What can hang from each mark:
Z502: Z76 Z339 Z824
Z824: Z830
Z830: Z76 Z824
Z388: Z76 Z339
Z76: Z502 Z830
Z725: Z502
Z339: Z502

Each row was made from one small tree. Brackets hold a mark, then the marks that hang from it, in the order of their numbers. Every link used is in the known rows. Write each row's tree.
Known rows:
{Z824 {Z830 {Z76 Z502}}}: .14, .27, -.18, .44, -.13, .06, -.07, .18, .14, -.27, .06, .14, .06, -.09, -.31, .38, -.01, .75, -.35, -.17
{Z388 {Z76 Z502 {Z830 Z824}} Z339}: -.06, .72, -.08, -.29, .14, .24, .00, .84, .28, -.54, .53, -.35, .16, -.55, -.47, -.32, .70, .00, .03, .05
{Z824 Z830}: .17, .15, -.10, .25, -.02, -.02, .05, .02, .06, -.15, -.03, .12, .20, -.16, .10, .10, -.11, .19, -.31, -.08
{Z725 {Z502 {Z76 Z830}}}: -.15, .35, -.02, -.06, .08, -.22, .14, .06, -.35, -.03, .13, .11, -.18, -.61, .07, -.03, .72, .11, -.70, .02
{Z339 {Z502 {Z76 Z830} Z824}}: .00, -.07, .17, -.41, .24, -.35, -.07, .29, .08, .28, -.14, -.13, .20, -.11, .00, .02, .87, .21, -.62, -.16
{Z830 {Z76 Z502} Z824}: -.02, .25, -.08, .22, -.10, .10, -.28, .09, .42, -.23, .45, -.10, .39, -.24, -.35, .16, .06, .66, .04, -.08
{Z388 {Z76 Z830} Z339}: -.09, .61, -.03, -.51, .17, .17, .06, .91, -.07, -.28, .05, -.25, -.41, -.41, -.20, -.44, .60, -.05, .01, .45
{Z830 Z76 Z824}: -.04, .26, -.03, .08, -.06, .02, -.36, .10, .29, -.05, .26, -.09, .29, -.38, .02, -.06, -.10, .64, .02, .33
{Z725 {Z502 {Z76 {Z830 Z824}} Z339}}: -.09, .34, -.03, -.20, .08, -.17, .04, -.03, -.15, -.12, .19, -.13, .40, -.56, .48, -.10, .72, .09, -.58, .12
{Z76 {Z830 Z824}}: -.01, .56, .04, -.13, .16, -.12, -.24, .07, .14, -.13, .32, -.11, .24, -.58, .02, -.28, .36, .02, -.21, .32
{Z339 {Z502 Z76}}: .00, -.17, .12, -.34, .06, -.15, -.07, .22, .04, .18, .09, .10, .26, .12, .08, .18, .45, .31, -.34, -.48
{Z388 {Z339 {Z502 Z824}}}: .08, -.62, .01, -.71, .08, -.11, .00, .52, .02, .07, -.09, -.27, .63, -.09, -.08, -.09, .33, .09, .14, -.10
{Z725 {Z502 Z824}}: -.02, -.34, -.01, -.04, .03, -.15, .20, -.21, -.19, .01, -.20, -.14, .02, -.57, .05, .01, .22, -.04, -.45, .22
{Z76 Z502}: .03, -.02, -.05, .18, -.04, .07, .11, .01, .10, -.17, .21, .01, .07, .12, -.41, .24, .17, .02, -.01, -.47
{Z725 {Z502 Z339}}: .01, -.20, -.05, -.27, -.05, -.02, .19, -.19, -.36, -.13, -.13, -.06, .02, -.27, .38, .06, .21, -.02, -.30, .27
{Z824 {Z830 Z76}}: .13, .25, -.13, .29, -.11, .00, -.13, .19, .05, -.09, -.11, .14, .00, -.18, .05, .16, -.13, .75, -.35, .20
{Z725 Z502}: -.04, -.09, -.03, -.12, -.04, -.05, .18, -.19, -.34, -.11, .06, .08, -.12, -.55, .06, .04, .15, .02, -.36, .17
{Z388 {Z76 Z830}}: -.08, .74, .10, -.18, .20, .12, .01, .46, -.01, -.16, -.05, -.13, -.78, -.38, -.14, -.26, .53, -.02, -.41, .55
{Z824 {Z830 {Z76 {Z502 Z339}}}}: .19, .16, -.19, .30, -.13, .06, -.02, .18, .14, -.25, -.09, .03, .19, .12, -.04, .38, .02, .70, -.30, -.08
{Z76 {Z502 Z339 {Z824 Z830}}}: .22, -.25, -.12, .33, -.01, -.02, .19, -.04, .30, -.18, -.25, -.28, .56, .26, .00, .31, .22, .03, -.26, -.37

Which tree is each row?
.13, -.24, -.13, .06, -.06, -.13, .13, -.07, -.14, -.09, -.47, -.18, .16, -.46, .40, .18, .15, .53, -.65, .49 : {Z725 {Z502 Z339 {Z824 {Z830 Z76}}}}
.03, -.17, -.07, .15, -.05, .00, -.05, .12, .22, -.01, -.30, -.31, .13, .29, -.17, .28, .22, .50, -.07, .06 : {Z830 {Z76 {Z502 Z339 Z824}}}
-.04, -.25, .01, .14, .06, -.17, .08, .05, .28, .26, -.44, -.37, .54, .49, .49, .06, .37, -.08, -.11, -.26 : {Z502 Z76 Z339 Z824}
.02, .15, .02, .11, .16, -.17, .04, .12, .13, -.08, -.02, -.21, -.02, -.18, -.53, .03, .67, -.06, -.33, -.09 : {Z76 {Z502 Z824} Z830}
.02, .01, .03, -.82, .10, .22, .07, .86, -.01, -.20, .09, -.20, -.09, -.21, -.12, -.16, .46, .15, .01, .11 : {Z388 Z76 {Z339 Z502}}
-.08, .36, .01, -.13, .10, -.18, -.01, .24, -.03, .09, -.13, -.13, .13, .24, .38, -.07, .67, .00, -.27, -.05 : {Z502 {Z76 Z830} Z339}
-.09, -.06, -.06, -.10, -.05, -.11, .23, -.10, -.24, -.01, -.06, -.04, .21, -.10, .49, .13, .42, .05, -.42, -.17 : {Z725 {Z502 Z76 Z339}}
.25, -.40, .07, -.25, .09, -.18, .00, .09, .13, .11, -.25, -.06, .38, -.17, .05, .17, .23, .33, -.55, -.10 : {Z339 {Z502 {Z824 Z830}}}
.19, -.17, -.11, .19, -.03, -.09, -.05, .11, .22, .03, -.59, -.28, .29, .13, .38, .15, .00, .53, -.30, .35 : {Z502 Z339 {Z824 {Z830 Z76}}}
.22, -.31, .03, -.20, .04, -.18, -.16, .23, .12, .11, -.28, -.04, .20, -.21, -.02, .24, .19, .78, -.61, .15 : {Z339 {Z502 {Z824 {Z830 Z76}}}}
.13, -.02, -.08, .36, .00, -.13, -.06, .12, .23, .06, -.38, -.14, .14, -.19, .03, .11, -.06, .60, -.38, .23 : {Z502 {Z824 {Z830 Z76}}}
.22, -.26, -.08, .16, .04, -.11, .12, -.03, .20, .00, -.51, -.34, .52, .16, .46, .08, .03, .03, -.26, .09 : {Z502 Z339 {Z824 Z830}}
.08, .14, -.16, .07, .05, .24, .26, .75, .34, -.42, -.01, -.38, .22, -.19, -.39, -.04, .37, .07, -.07, -.28 : {Z388 {Z76 {Z502 {Z824 Z830}}} Z339}
-.12, .62, .03, .06, .14, -.17, -.17, .20, .24, .02, .34, -.07, .39, -.31, .12, -.17, .55, .11, -.29, -.14 : {Z502 {Z76 {Z830 Z824}}}
.06, .03, .00, -.03, .17, -.15, .08, .11, .10, -.11, -.21, -.36, .13, .09, -.20, .06, .70, -.11, -.26, .03 : {Z76 {Z502 Z339 Z824} Z830}
.11, -.11, -.07, .34, .04, -.19, .13, .09, .34, .11, -.45, -.28, .73, .37, .57, .13, .28, .11, -.36, -.35 : {Z502 Z76 Z339 {Z824 Z830}}
.02, .17, -.09, .11, -.13, .12, -.23, .10, .38, -.23, .27, -.22, .56, -.03, -.07, .18, .11, .59, .08, .00 : {Z830 {Z76 {Z502 Z339}} Z824}
-.02, -.24, .03, -.66, .19, -.28, -.01, .72, .02, .12, -.04, -.25, .59, -.11, -.06, -.15, .82, .18, -.15, -.23 : {Z388 {Z339 {Z502 {Z76 Z830} Z824}}}
.16, -.32, -.11, .03, .00, -.14, .29, -.23, -.14, -.11, -.39, -.21, .32, -.39, .45, .12, .20, .06, -.63, .23 : {Z725 {Z502 Z339 {Z824 Z830}}}
-.06, .07, .05, -.03, .18, -.28, .03, .18, .14, .23, -.42, -.38, .28, .24, .38, -.12, .73, -.03, -.33, .03 : {Z502 {Z76 Z830} Z339 Z824}
.15, -.28, .06, -.08, .08, -.27, .01, .17, .24, .18, -.18, -.03, .58, .02, .16, .25, .42, .40, -.65, -.48 : {Z339 {Z502 Z76 {Z824 Z830}}}
